In the rows, 128 means zero.
Known rows, with every way that one mark hangs from another
(zoras katan): [149 103 151 119 104 126 115 118 130 135 122 141 140  90 153 124 126 101]
(katan baganu tupu): [108 122 124 130  98  92 175 130 149 140  84 156 135 105 166 149 127 120]
(katan baganu dazi tupu (verer bodu) zoras): [126 167 142 126  76  50 240 126 119 166  42 165 138  73  99 172 127 156]
(katan baganu tupu verer zoras): [112 126 143 132  79  69 239 134 121 172  56 147 132  90 147 157 111 169]
(femi (verer bodu (katan tupu))): [146  94  83 151 119 157  92 124 117 168 111 157 158 157 132 149 177 107]
(baganu katan): [142  96 136 130 103 113 120  99 102 128 133 114 144 103 147 103 112 135]
(zoras (katan baganu dazi tupu (verer bodu))): [144 125 155  99  70  85 172 132 135 142  75 162 148  79 114 154 140  97]
(baganu (katan dazi tupu (verer bodu) zoras)): [149 113 156 116  78  83 190  99  88 145  89 124 131  77 115 112 102 160]
(verer (katan tupu)): [150 102 110 150 102 138 153 114 114 123 123 146 129 110 175 107 126 101]
(femi verer): [114 105  92 159 143 139  99 123 123 160 105 140 148 155 120 169 152 124]
(tupu katan): [133 114 118 167 100 124 115 102 125 145 117 133 138  93 148 122 132 101]
(dazi (katan baganu tupu verer zoras)): [121 126 144 150  68  61 213 152 124 162  65 118 129  68 162 136 122 130]
(baganu (katan dazi zoras)): [151 137 148 144 108  95 157  79  92 120 118 126 133  72 129 100  94 159]
(femi (verer bodu (katan baganu))): [147 118  76 160 120 147  81 123 122 171 118 164 180 157 122 163 191 110]
(baganu (katan tupu (verer bodu) zoras)): [149  83 155 111  74  97 173 108  89 163  98 114 137  92 141 106 108 166]
(dazi (katan baganu tupu (verer bodu) zoras)): [130 125 142 139  63  62 198 155 123 175  67 120 138  71 155 140 138 126]
(femi (verer bodu (katan baganu dazi zoras))): [153 147  84 171 124 134 109 110 113 164 106 173 172 135 108 160 177 127]
(zoras (katan baganu dazi)): [144 150 147 126 100  97 140 111 140 117 105 165 150  73 128 141 131  97]
(baganu (katan dazi (verer bodu) zoras)): [155 127 150 127  88  84 164  95  81 146 105 121 147  82  99 120 113 162]
(baganu (katan verer)): [136  86 139 124  89 101 141 112  91 140 119 103 148 109 127 119 115 141]

Rows
[134 124 157 109  76  83 188 128 135 126  75 160 138  77 122 151 124 100]	(zoras (katan baganu dazi tupu verer))
[139 148  86 184 132 132 132 106 115 144 106 169 159 132 118 156 154 130]	(femi (verer (katan baganu dazi zoras)))
[122 112 131 131  62  66 176 165 131 165  71 117 144  88 148 149 152  96]	(dazi (katan baganu tupu (verer bodu)))
[131 100 147 118  83  85 183 105  95 120  93 117 128  92 115 117 100 133]	(baganu (katan dazi tupu verer))
[120 124 133 107  87  77 197 133 112 150  58 141 125 103  88 168 130 111]	(katan dazi tupu (verer bodu))
[170 102 107 129  90 140 121 119 114 154 124 153 149 115 161 115 159  95]	(verer bodu (katan tupu))
[154  98 149 123  83  98 147 104  82 164 115 111 152  95 126 114 118 168]	(baganu (katan (verer bodu) zoras))
[156 113  87 165 128 155  92 114 107 177 119 157 164 147 126 148 174 129]	(femi (verer bodu (katan zoras)))
[135 108 147 137  70  79 190 151 112 175  74 107 123  72 154 129 127 123]	(dazi (katan tupu (verer bodu) zoras))
[139 135 126 161  73  93 152 112 118 183  93 145 161  83 128 144 149 135]	(tupu (katan baganu (verer bodu) zoras))
[118 144 150 135  95  70 252 116 102 145  50 141 102  73 108 148  88 157]	(katan dazi tupu verer zoras)
[130 163 128 176  82  78 184 101 115 150  81 151 146  65 110 146 125 131]	(tupu (katan baganu dazi verer zoras))
[132 139  78 177 131 135 115 112 119 137 109 165 163 144 112 162 162 110]	(femi (verer (katan baganu dazi)))
[179 177 107 156  96 108 142 100 109 148 119 178 169  85 128 131 160 122]	(verer bodu (katan baganu dazi zoras))
[140 114 158 127  84  82 206  96  87 129  89 120 121  74 121 108  87 163]	(baganu (katan dazi tupu verer zoras))
[174 161 114 145  86 106 168 105 116 147 103 180 153  82 142 123 151 120]	(verer bodu (katan baganu dazi tupu zoras))
[144 117 159 112  98 111 156 112 135 115  96 155 119  72 142 124 112  92]	(zoras (katan dazi tupu))
[149 140 150 109  80  86 146 127 128 144  90 159 164  83  99 161 150  99]	(zoras (katan baganu dazi (verer bodu)))
[140 135 154 115  89  96 165 116 146 117  88 169 134  70 141 135 122  94]	(zoras (katan baganu dazi tupu))
[146 123 155 133  97  94 183  83  98 118 102 130 117  68 142  93  84 157]	(baganu (katan dazi tupu zoras))
[132 150 134 168  91  75 166 135 129 151  95 124 139  64 169 129 128 126]	(dazi (katan baganu zoras))
[134 146 133 173  90  94 177  97 103 149  89 137 132  69 108 134 115 129]	(tupu (katan dazi verer zoras))
[130 123 142 159  86  77 180 145 105 161  87 100 129  73 147 131 121 129]	(dazi (katan verer zoras))
[148 115  88 159 115 143 115 119 119 177 104 168 165 143 136 151 175 130]	(femi (verer bodu (katan baganu tupu zoras)))
